Each row was made from one path, in order. Every step used is in the known rows, and no mark comes twice. Write each row's path.
Known rows:
R, L: [-11  13  16   5  14 -12 -10  -2  -1  -4   8   9   2  16 -18   4 -12 -26
  -5  12  -5   6 -15]
B, J, V, R: [ -9 -30  23   0   9 -20 -10 -10  13  18  14   6  10   1  -9  -5   4   1
  -9  18   4  27  -7]
R, D, J, L, S, B: [-22 -12   9 -20 -12 -19  -4  30 -15  -3   9   8  34  -6   5  31   7  14
   9  -9   6  35   2]
R, B, J, L: [-15   5  12 -18  -7 -10  -4  -4   5  -6  22   6   8   5   1  -9  -2  10
  19  -3  21  14  -3]
V, J: [ 14   8   9  -5   6  -8  -5  -7   0  15   6   2  13   8 -23   3  -4  -4
   8   3  -9   7 -12]
R, V, J, B: [ -3   0  -7 -15   9  -4  -8   2   1  29   6   8 -12  17 -33  -1  -6 -14
 -15  13   1  -2 -19]
V, R, L, S: [-24 -13  15   3  -3  -3 -13   3  -2  15  12   4   6   7  -8  20 -10 -35
  -7  22   0  32 -13]
L, J, V, R, B: [-14 -34  25 -12  -1 -28  -8  -7  13  28  21   6  -5  -6   5   3   0  18
  -1  25  11  32   9]
R, L, S, B: [-14  11  -8   3 -12   4 -13  20  -3  -8   8  -1  10  10  -3  13  -8 -24
   4  10   4  32 -12]
R, V, J: [  5   9   9 -11  13  -5 -14 -14   5  21   9   6   4  12 -33   2  -7 -26
 -18   0 -13   5 -18]
R, D, S, B, J, V: [-15 -29  16  -9   8 -24 -16  28  12  -3  19   9  20  -7  -1  12   5  20
 -12  15   9  35 -12]
B, J: [  1  -3  21   2   9   3  -7  -6  12   2   3   7  20   3  -7  -9  -3  -3
  16  -7   0  12 -12]
S, B, J, V, R: [ -7 -27   3  -5  -1 -19  -7   6  14  11   9   2  18   5  -3  -4   9  17
  -3  27  17  34  -7]
D, S, B, J, V: [ -1 -20  -3  -2  -5 -22 -14  19   7   0  21   1  23   4  -3   4   9  13
  -8  13  12  32  -5]
J, L, S, B: [ -6  16 -12   1 -26  -3  -2  27 -16  -7  10  -6  11   7   0  17   3   6
  11  -4   9  28   1]
R, B, J, L, S: [-19  -2   8 -15 -23   5 -10   6   3  -5  27  -2   8  -6  12  -1  -1  -4
  25 -13  16  33   1]
S, B, J, V, R, D: [-20 -36  23 -12  12 -20  -8  13  18   8   5  11  15  -4  -2   3   4  23
  -7  29  16  37 -13]
R, L, S: [-15   8  13   7  -2   2 -16   6  -5  -2  14   2   2   5  -9  12 -11 -40
  -1   2  -9  25 -13]
J, V, S, B: [  8   8  -8   5  -2 -13 -17  20 -10   3  14  -4  10  10 -10  -1  22  -1
 -10  17   3  27 -11]
R, V, S: [ -3  10  10   4  14   9 -25  -3  -4  18   9   5   8  14 -26   1   8 -41
 -21   3 -11  12 -22]
L, J: [ 2 -7 26  2  8 -6 -4 -2  6 16  1  4 12 -7 -7  3 -7  1 19 -8 -4 13  0]
S, B, J, V, R, L: [-22 -21   3 -10   4 -25 -11   3  14   5  16   7  13   5  -9  -4   2 -13
 -15  33  21  37 -15]
D, S, B, J: [ -1 -16  -4  -3  -6  -2  -8  20   8   0   7   3  37   9  -2   7   3  13
  12   8  16  24 -12]
D, J, V, R, L, S, B: [-25 -31  -2 -13 -12 -35 -16  12  -4  13  21   4  25   5  -1  25   9 -20
 -20  27   7  48   0]
R, D, S, B, J, L: [-22 -16   9 -17  -1 -18  -3  34  -1  -7  14  11  30  -5  -5  20   2  21
   3   6  23  27 -14]
S, B: [ 7 11 -2  6 -2 -2 -4 14 -1 -4 -5  2 13 22 -6  5 -1 20 11 11  3  9 -8]

Write each row's path:
[ -5 -10  12 -11   1  -5 -25  -3  10   6  33   0   9  -2   2 -19  18 -10
   4   9  10  35 -10] => R, B, J, V, S
[  5   1  -5 -10   3  -7   1   8  -4  23   1   5  -2  14 -23  -1  -4  10
  13  14   5   0 -11] => V, J, B
[ -6  15 -24 -22 -21  -1 -11  14  -9  10  19  -6   8   2 -19  14   0 -23
 -15  -7   5  32 -10] => R, V, J, L, S, B
[ -5   8  14  -6   1 -10   0  -1  -2  -3  14   5  15  -1 -10  -5   0  -2
  11 -12   9  11  -6] => B, J, L
[-15 -25  20 -13   0  -2  -7 -12  20  16   9  10  16  11   5  -4  -2  12
  19  23  20  22 -10] => V, R, B, J
[-10   1  12  -4 -14   2  -7   8  -4  -2  19  -2  15 -12   2   2  -1 -15
  17 -22   5  30  -3] => B, J, L, S
[ -7  -4  18 -10   1   4 -11  -9  18  -1  12   7  13   8   4 -12  -4   8
  24   4  11  14  -8] => R, B, J
[-14  -2  24  -2  13 -14  -8  -3   6   9   8   8   7  -8 -12   3 -13 -28
   5   0  -1  17  -7] => R, L, J
[ -4   8 -12 -12  -9   3  -8  20  -8  -1  14  -2  33   0  -7  -9  20  -6
  16   0  26  31 -15] => V, S, B, J, L
[-26 -42  18 -10  -4  -7 -14  23  16  10  11   5  15 -15   9  12   4  11
  -3  20  12  57 -10] => L, S, B, J, V, R, D
[  3  -1  -5  -2  -1  16 -15  16   5   3   3  -1  38   4  -4 -14  16  -8
  21   4  17  31 -19] => V, S, B, J
[-28 -22  10 -19 -23  -1  -6   1   5  12  25   1  12  -5  13   7   1   1
  19   7  25  41  -2] => V, R, B, J, L, S
[-15 -27  17 -10   8  -3 -10  29  13  -1   3  13  34  -1  -1  15  -3  20
   9  12  15  29 -18] => R, D, S, B, J
[-13  -6  19  -3  14 -23 -22   2  -2  17  28   1   4 -17 -15  -3   9 -50
 -16   6   0  37  -7] => R, L, J, V, S
[-11 -33  -1  -2 -17  -6 -13  14  12  13  13  -3  19  -4   8   3   8   2
   2  15  14  52  -3] => L, S, B, J, V, R
[-27 -23  -2  -7 -12   7 -12  13  13   7   8   2  28   0   2   7  -5 -27
   7  22  24  49 -18] => V, R, L, S, B, J
[-10 -39   0  -5  -7 -27 -11  17   9  17  19   2  27   6  -4  12  11  18
 -16  34  20  39  -7] => D, S, B, J, V, R
[-11 -12  18  -5   0  -8  -5  -8   6  16   7   8   3  22  -2  10  -3  19
   8  33  10  12  -6] => V, R, B
[  3  15 -22 -15 -28  -4  -1  21 -14   4  15  -9  16  -2  -8  14   4   1
  13  -5  10  34  -4] => V, J, L, S, B
[-23 -47  18 -13   6  -7  -5  26  14  14   1  14  38   1  -1  23   1  26
   3  32  23  36 -21] => V, R, D, S, B, J
[  1 -10  16   1   9  -7 -23   0   2  10  23   0  16  -7 -11 -16  18 -23
  -4   0  -2  31 -13] => B, J, V, S
[ -6  14   7   5 -15  -5  -5  13 -18  -1  17  -3   3   1  -5  16  -1  -9
   7 -11  -5  21   1] => J, L, S
[ -2  -8  -3   1 -17  19 -11  18  11  -2   4  -4  26  -3   9  -2   1  -2
  26  -8   9  39  -8] => L, S, B, J
[-26 -35  -2 -11  -1 -34 -14  15   9  10  26   7  24   6  -9  13   4 -11
 -26  41  24  43 -16] => D, S, B, J, V, R, L
[ -2 -12  -2   1 -17  -1 -16  17  10  -4  17  -5  13  -7   9  -5   6  -2
   5  -4   5  47  -1] => L, S, B, J, V
[  6   5  13   9   9 -12 -21   5 -11  10  20  -1   2   6 -16  -2  18 -17
 -14   8 -11  21 -10] => J, V, S
[-19 -37  15  -5   7 -36  -9  29  -1  15  13  11  11   9  -8  34   5  32
 -28  46   9  33 -11] => J, V, R, D, S, B
[-11  -4  -1  -7   4 -21 -20  18  -1  10  22  -1  12 -12 -10  -4  13 -34
 -11  14  12  44 -10] => R, L, J, V, S, B
[-12 -16  17  -5   0 -28 -11  -8   5  15  20   6 -10  17  -2   6   3  21
 -11  37   6  17  -1] => J, V, R, B
[-12   8 -14 -15  -3   6 -18  13  -2   4  17   2  25   3 -19  -9  17 -30
 -12  -2  21  30 -22] => R, V, S, B, J, L
[ -7  -9  18  -9   2 -16 -16  -9  17  -2  26   4  -2   3   5 -15   2   8
   5   6   7  22  -1] => R, B, J, V
